Each row was made from one path, in order. Every step used is in the known rows, and no mark comes twice. Write each row's path.
In the rows, 128 means zero.
Known rows
gokaz -> ludol -> boka -> zotor -> bonik -> kemag -> pidi: [150 175 161 171  69 136 150 143 160 119 118 137 129 169 159 135 137 155
 128 167 201 151 124 160 190 129 145  65  34 157 135 115 167 141]
kemag -> zotor -> bonik -> ludol -> boka -> pidi: [122 192 166 132 109 148 169 136 171 103 119 152 129 183 160 194 177 157
 106 186 142 150 118 157 173 117 135  74  14 151 137 140 141 134]
gokaz -> ludol -> boka: [133 115 104 139 116 125 129 149 120 121  95 103 112 166 116  95 133 142
 152 154 190 117 171 151 160 133 163 120  81 155 146  80 185 134]
boka -> bonik -> ludol: [110 133 132 142  93 120 171 125 115 126  92 154 120 164 190 174 137 144
 106 138 151 148 126 101 172 137 151 100 104 140 117 134 110 137]
boka -> zotor -> bonik: [125 188 178 118 106 146 149 145 161 130 127 145 118 166 145 170 145 121
 125 171 125 178  98 147 170 126 144  94  74 148 142 199 142 141]
gokaz -> ludol -> pipu: [136 129  78 152  91 121  96 141 128 118 112  87 131 156 108 131 104 140
 150 135 206 131 129 101 138 142 112 136 107 135 123  86 136 128]
bonik -> ludol: [130 128 116 141 116 105 163 133 129 116 103 145 158 141 153 138 150 147
 111 122 148 132 135  95 136 125 132 110 118 144 111 105 114 123]
pidi -> zotor: [122 160 161 122 140 103 166 146 152 113 114 110 127 152  98 141 163 119
 117 129 145 120 115 158 149 149 125 114 117 109 146 166 129 134]
boka -> bonik -> kemag: [125 127 163 169  86 141 172 122 120 142 138 156 109 121 176 159 113 146
 122 123 139 154  94 103 187 143 131  93 116 112 104 132 101 131]
pipu -> gokaz: [151 160 134 118 128 130 123 127 142 142 108 146 118 105 148  85 106 134
 105 118 124 121 119 111 163 139 142 117 144 135 166  98 130 124]
zotor -> boka -> ludol -> gokaz: [124 103 156 135  89 128 145 153 159 126 126 133 132 178 117  80 112 126
 112 148 153 168 127 133 176 107 158 124 136 151 152  83 161 110]
bonik -> ludol -> pipu -> pini: [151 134 107 180  69  99 159 126 150 123 133 102 122 119 145 180 122 156
 102 116 137 130 112  94 156 122 103 105 119 139 112  75  98 124]
gokaz -> ludol -> boka -> bonik: [119 119 118 141  99 135 137 141 111 128  86 113  85 188 148 121 125 141
 146 166 192 132 164 154 188 144 178 112  70 152 150 102 179 144]
boka -> bonik -> ludol -> gokaz: [134 144 141 142  80 112 155 125 136 133  98 152 129 184 179 142 128 138
 107 129 131 131 110  82 170 113 148  99 113 122 121 115 112 121]
kemag -> pidi -> zotor: [128 182 161 126 120 101 137 107 162 107 124 118 137 141 131 159 152 122
  84 123 153  97 111 174 119 137  98 104 107 106 145 163 112 140]
vuru -> kono: [183 140 121 165 105 118 121 138 103 121 131 122 121 101 108 140 124  97
 121 128 146 113 117 112 132 139 118 152 137 156 139 145 129 155]
pidi -> zotor -> boka: [ 94 146 185 121 162 143 191 145 166 116 131 127 106 178  96 118 168 114
 117 160 145 163 116 184 167 139 143 105 105 139 168 158 160 134]
pipu -> gokaz -> ludol -> zotor: [181 187 121 134 121 109 105 171 154 131  87 123 123 124 152  91  80 136
 121 117 187 120 134 111 165 145 142 139 102 149 179  72 142 125]
gokaz -> ludol -> kono: [166 113  57 168 105  85 106 158  88 120  94 105 127 127 119 109 113 148
 142 127 220 125 137  94 123 142 111 126  91 147 158  79 146 147]
pidi -> zotor -> boka -> bonik -> ludol: [ 80 152 188 135 134 136 227 142 157 113 102 147 100 207 147 154 174 127
  99 169 163 178 114 161 202 146 162  82  83 149 160 160 143 142]
kemag -> zotor: [139 163 160 118 146 126 111 152 163 110 134 125 121 124 131 174 148 146
 120 140 105 112 146 156 128 135 122 122  94 124 135 159 108 130]
zotor -> bonik: [109 146 136 125 138 160 146  93 128 137 145 154 128 152 118 149 139 120
 130 162 133 164 110 121 134 138 145  92  87 130 147 168 135 137]
pipu -> ludol -> vuru: [155 132 111 124 153  85 149 151 122 149  96 108 149 162 143 125 142 121
 115 108 164 122 134 130 159 170 157 138 129 119 167  69 189 121]
zotor -> boka -> bonik -> kemag: [ 98 115 186 167 114 181 195 125 135 146 156 171  91 149 170 129 119 140
 122 159 138 197 100 135 205 130 151  85 108 148 133 125 139 131]
bonik -> kemag -> pidi -> zotor: [147 168 178 173  98 103 171 115 161 114 149 138 157 108 141 145 149 144
  91 100 160 110  88 140 148 139  86  80 114  94 110 135  92 127]
bonik -> kemag -> pidi: [152 144 151 178  88 123 137  99 140 127 160 151 159  86 165 136 118 152
  98  99 146 118  92 115 130 122  87  94 124 109  94 104  92 123]
pipu -> ludol -> zotor -> boka: [154 140 162 122 180 115 154 185 164 122 111 124 102 195 142 144 131 121
 111 137 145 148 112 167 161 145 157 145  85 149 176 103 174 111]
boka -> pidi -> zotor: [111 180 147 127  93 102 160 148 148 109 102 110 138 142 118 145 147 118
  93 131 174 135  76 164 171 133 106 117 112 126 142 144 141 126]
pidi -> zotor -> bonik -> ludol -> pipu -> gokaz: [129 206 160 134 115 128 195 113 179 115 107 140 131 192 123 156 165 130
 102 155 171 149  78 100 185 156 123  69  68 118 161 144 118 136]
pipu -> ludol -> zotor -> boka -> vuru: [151 129 176 137 171 116 166 196 168 133 114 120 109 225 149 138  96 117
  98 135 147 157 117 170 192 147 158 147 117 148 164  81 197 118]
bonik -> kemag -> zotor -> boka: [132 140 197 166 140 160 171 160 175 120 175 159 124 111 139 143 143 164
 122 144 118 166 117 144 170 132 125  88  97 139 121 124 112 119]
kemag -> pidi -> zotor -> boka: [108 172 180 128 141 135 156 108 174 109 138 132 120 166 127 137 153 119
  84 153 157 133 111 198 135 127 112  95  97 135 165 154 141 138]
gokaz -> ludol -> kono -> vuru: [168 116  59 189 106  86 122 135  99 135  94  95 134 141 126  81  96 147
 140 116 231 137 154  98 126 158  96 130 105 158 148  39 158 147]
zotor -> boka -> vuru -> kono: [139 109 164 176 121 164 165 157 131 138 154 135 105 172 121 110  87  98
 105 157 143 173 123 148 187 129 143 141 160 185 148 103 190 159]
pipu -> gokaz -> ludol: [148 151  94 128 120 109 107 144 124 134  79 134 136 107 129  68  96 146
 112 115 187 124 144 101 171 162 158 113 134 156 176  82 148 124]

Write each row's path
[ 94 128 178 127 119 111 197 164 167 104 109 114 120 177  94 125 157 121
 103 157 188 174 129 180 197 152 156 111 115 144 164 141 159 130]  pidi -> zotor -> boka -> ludol
[102 161 191 141 129 139 171 122 178 118 140 128 124 195 138 131 123 117
  71 149 154 144 114 203 161 129 114  98 129 135 152 132 162 147]  kemag -> pidi -> zotor -> boka -> vuru
[140 147 135 146 136 143 130 179 153 120 116 116 113 169 130 117 105 128
 145 157 196 163 147 152 149 127 146 142  74 171 162  92 167 130]  gokaz -> ludol -> zotor -> boka
[159 170 127 136  95 148 105 121 163 136 129 113 101 140 145 115  91 132
 127 129 133 119  92  99 158 124  99 130 126 120 144  74 117 123]  ludol -> pipu -> gokaz
[155 140 120 138  49 103 116 143 160 122 101 101 123 139 147 126  82 136
 110 125 186 130 110  97 193 138 116 137 142 127 135  60 120 118]  boka -> ludol -> pipu -> gokaz
[ 94 176 191 131 123 144 164  99 166 116 131 140  94 181 158 161 149 117
  78 163 162 150 104 201 162 137 125  87  85 131 169 174 134 148]  kemag -> pidi -> zotor -> boka -> bonik
[122 172 170 127  91 128 177 150 160 113 109 100  98 181 127 124 160 119
 116 159 157 116  98 202 188 111 124 113  70 132 146 104 183 131]  ludol -> boka -> pidi -> zotor
[125 183 169 132 123 108 194 123 170 114 113 149 161 205  99 142 185 124
 108 144 149 139  94 107 158 139 141  67  75 107 151 168 126 127]  pidi -> zotor -> bonik -> ludol -> gokaz
[139 176 194 157  89 144 177 153 164 135 147 160 134 138 155 164 142 139
 129 154 131 190  79 121 192 131 132  74  77 137 118 177 123 133]  boka -> zotor -> bonik -> kemag
[112 129 175 123 129 130 141 174 176 102 127 130 115 149 133 158 138 149
 107 169 151 163 159 178 171 139 153 120  95 161 153 135 136 124]  kemag -> zotor -> boka -> ludol
[115 195 158 135 119 111 175  84 161 102 118 153 161 172 143 182 177 130
  74 145 177 131 102 143 133 144 113  62  63 119 146 181 109 144]  kemag -> pidi -> zotor -> bonik -> ludol
[142 153 125 128 101 138 129 140 128 142  71 132  81 158 165  78  98 144
 122 154 180 122 150 136 217 153 185 102  88 158 187  75 179 138]  pipu -> gokaz -> ludol -> boka -> bonik
[192 162 123 173  96 129 136 136 111 155 139 108 136 109 137 131 119  88
 137 128 164 122 131 115 134 133 120 162 129 146 154  85 171 164]  ludol -> vuru -> kono
[169 123 121 117 146  67 114 160 137 129  94 122 146 181 107 101 134 129
 103  97 125 100 104 107 151 152 154 128 144 107 159 101 155  97]  pipu -> ludol -> gokaz
[103 175 170 120 148 133 183 115 152 120 130 136 126 173  90 159 174 111
 118 160 149 155 103 151 158 159 137  83  76 109 163 206 137 144]  pidi -> zotor -> bonik
[125 166 198 137 129 182 160 153 171 136 144 136  63 190 185 164 106 111
 132 175 127 177 109 170 168 107 140 139  61 148 156 131 144 138]  ludol -> zotor -> boka -> bonik
[164 154 204 214  91 130 198 142 161 122 168 143 141 135 133 133 112 116
  72 123 175 145  82 155 191 141  95  95 143 140 125 114 139 155]  bonik -> kemag -> pidi -> zotor -> boka -> vuru -> kono
[119 161 142 172  78 127 192 150 139 115 105 123 136 170 107 115 152 144
 127 162 236 156 100 153 217 151 145  67  42 141 148 106 185 131]  gokaz -> ludol -> boka -> pidi -> zotor -> bonik -> kemag
[138 207 166 138 107 103 160  89 178 108 125 152 170 192 130 154 171 126
  75 136 157 114  89 127 127 124 112  62  72 104 152 163 111 131]  kemag -> pidi -> zotor -> bonik -> ludol -> gokaz
[171 122 139 181  93 123 139 158 113 136 134 118 129 143 121 133  77  98
 104 121 146 130 125 119 166 140 123 153 176 154 122 109 160 162]  boka -> vuru -> kono
[112 197 166 127 128 128 148  80 161 113 137 139 137 162 122 173 162 116
  86 151 159 127  97 168 125 145 110  75  72 110 161 197 116 146]  kemag -> pidi -> zotor -> bonik
[106 183 176 124  97 153 189 126 159 118 122 121 101 201 120 143 168 113
 117 183 161 144  86 196 192 118 136  88  41 132 162 139 186 137]  ludol -> boka -> pidi -> zotor -> bonik
[147 171 121 143 124 133 124 150 141 126 117 124 134 168 124 151 110 126
 146 155 200 157 136 120 135 145 143 124  49 142 157 134 145 136]  gokaz -> ludol -> zotor -> bonik
[188 148  69 156 106  92 101 152 110 133  78 127 119 105 138  69  93 152
 118 118 209 119 129  80 160 152 125 117 108 152 192  54 147 141]  pipu -> gokaz -> ludol -> kono
[149 149 198 179  62  99 180 135 188 112 147 141 163 146 130 107 133 142
  80 115 179 140  84 140 184 123 110  79 121 106 127  96 116 111]  bonik -> kemag -> pidi -> zotor -> boka -> ludol -> gokaz
[173 159 164 153 151 105 173 162 153 130 130 147 135 171 143 173 132 132
 115 118 155 149  80 113 171 167 141 109  66 109 147 129 135 110]  pipu -> ludol -> zotor -> bonik -> kemag
[145 124  75 177  72  97 106 140 132 129 122  72 110 106 102 149  85 150
 125 122 189 129 132 117 161 154 118 119 121 145 144  86 127 129]  gokaz -> ludol -> pipu -> pini
[126 172 186 171  81 118 178 107 146 125 137 146 118 131 178 178 135 140
  87 121 158 130  80 139 181 148 108  74 101  93 119 162  89 138]  boka -> bonik -> kemag -> pidi -> zotor
[143 185 165 130 130 128 140 133 179 112 132 162 156 178 132 176 168 153
 109 156 109 136 122 106 136 126 137  77  59 123 140 161 101 122]  kemag -> zotor -> bonik -> ludol -> gokaz
[178 125 101 186 113 108 144 117 120 144 130 106 114 144 149  99 107 133
 134 118 166 130 124 111 115 130  68 132 113 136 139  48 138 149]  ludol -> kono -> vuru
[134 116 145 115 144 106 161 148 120 129  81 122  75 215 160 150 150 133
 115 149 137 117 128 168 204 162 185 114  82 129 163 111 185 126]  pipu -> ludol -> boka -> bonik
[ 93 135 145 132 111 166 155 135 141 128 136 142 117 148 140 106 118 123
 102 163 159 183  91 167 170 105 132 117 110 175 152 104 172 122]  zotor -> boka -> pidi
[165 167 175 174  55 112 156 130 170 116 147 142 155 137 176 189  97 135
 100 131 194 155  96 121 164 129 110 107  65 116 115 116  99 125]  boka -> ludol -> zotor -> bonik -> kemag -> pidi
[149 108 134 115 160  97 151 157 128 122  90 112 104 196 127 119 160 134
 120 136 138 101 138 166 174 154 170 122  95 134 161  88 190 115]  pipu -> ludol -> boka
[153 129 199 171  87 123 160 179 191 115 158 147 146 132 131 121 128 165
 111 132 140 158 116 125 189 121 132  95 114 128 120  93 116 101]  bonik -> kemag -> zotor -> boka -> ludol -> gokaz
[110 158 136 143  90 156 194 106 136 122 113 161 135 192 157 148 161 137
 113 178 164 162 102 130 180 108 146  74  38 159 134 106 168 132]  zotor -> bonik -> ludol -> boka -> pidi
[ 83 121 166 129 133 183 165 119 133 141 136 155  74 177 162 135 122 123
 120 180 133 187 118 161 182 127 165 108 102 159 158 144 152 141]  zotor -> boka -> bonik
[106 169 173 123 131 161 133 160 174 110 140 137 111 140 143 156 142 143
  99 173 135 165 111 192 164 115 123 116  82 167 155 138 147 124]  kemag -> zotor -> boka -> pidi
[110 173 187 138 130 163 181 149 172 133 128 151 107 182 199 184 157 145
 111 183 137 173 153 160 187 130 157 100  62 157 159 114 150 147]  kemag -> zotor -> boka -> bonik -> ludol -> vuru
[126 175 158 164 101 114 187 111 152 106 114 144 102 191 183 172 159 136
  73 159 191 142  92 160 156 123  98  77  52 141 171 129 123 160]  kemag -> pidi -> zotor -> boka -> bonik -> ludol -> kono
[114 166 185 156 128 135 212 120 153 124 153 150 143 147  99 153 171 128
 122 140 156 165  80 127 177 163 129  63  80  99 136 186 117 134]  pidi -> zotor -> bonik -> kemag
[134 192 125 177  82  99 212 115 143 119  99 126 150 179 142 145 155 129
  87 143 221 170  67 119 173 145  78  80  59 144 149 101 150 144]  boka -> pidi -> zotor -> bonik -> ludol -> kono -> vuru
[115 142 145 141 121 158 194  98 139 124 123 161 126 202 147 145 172 139
 133 179 142 154 131 123 159 118 160  71  41 148 133 120 159 137]  zotor -> bonik -> ludol -> boka
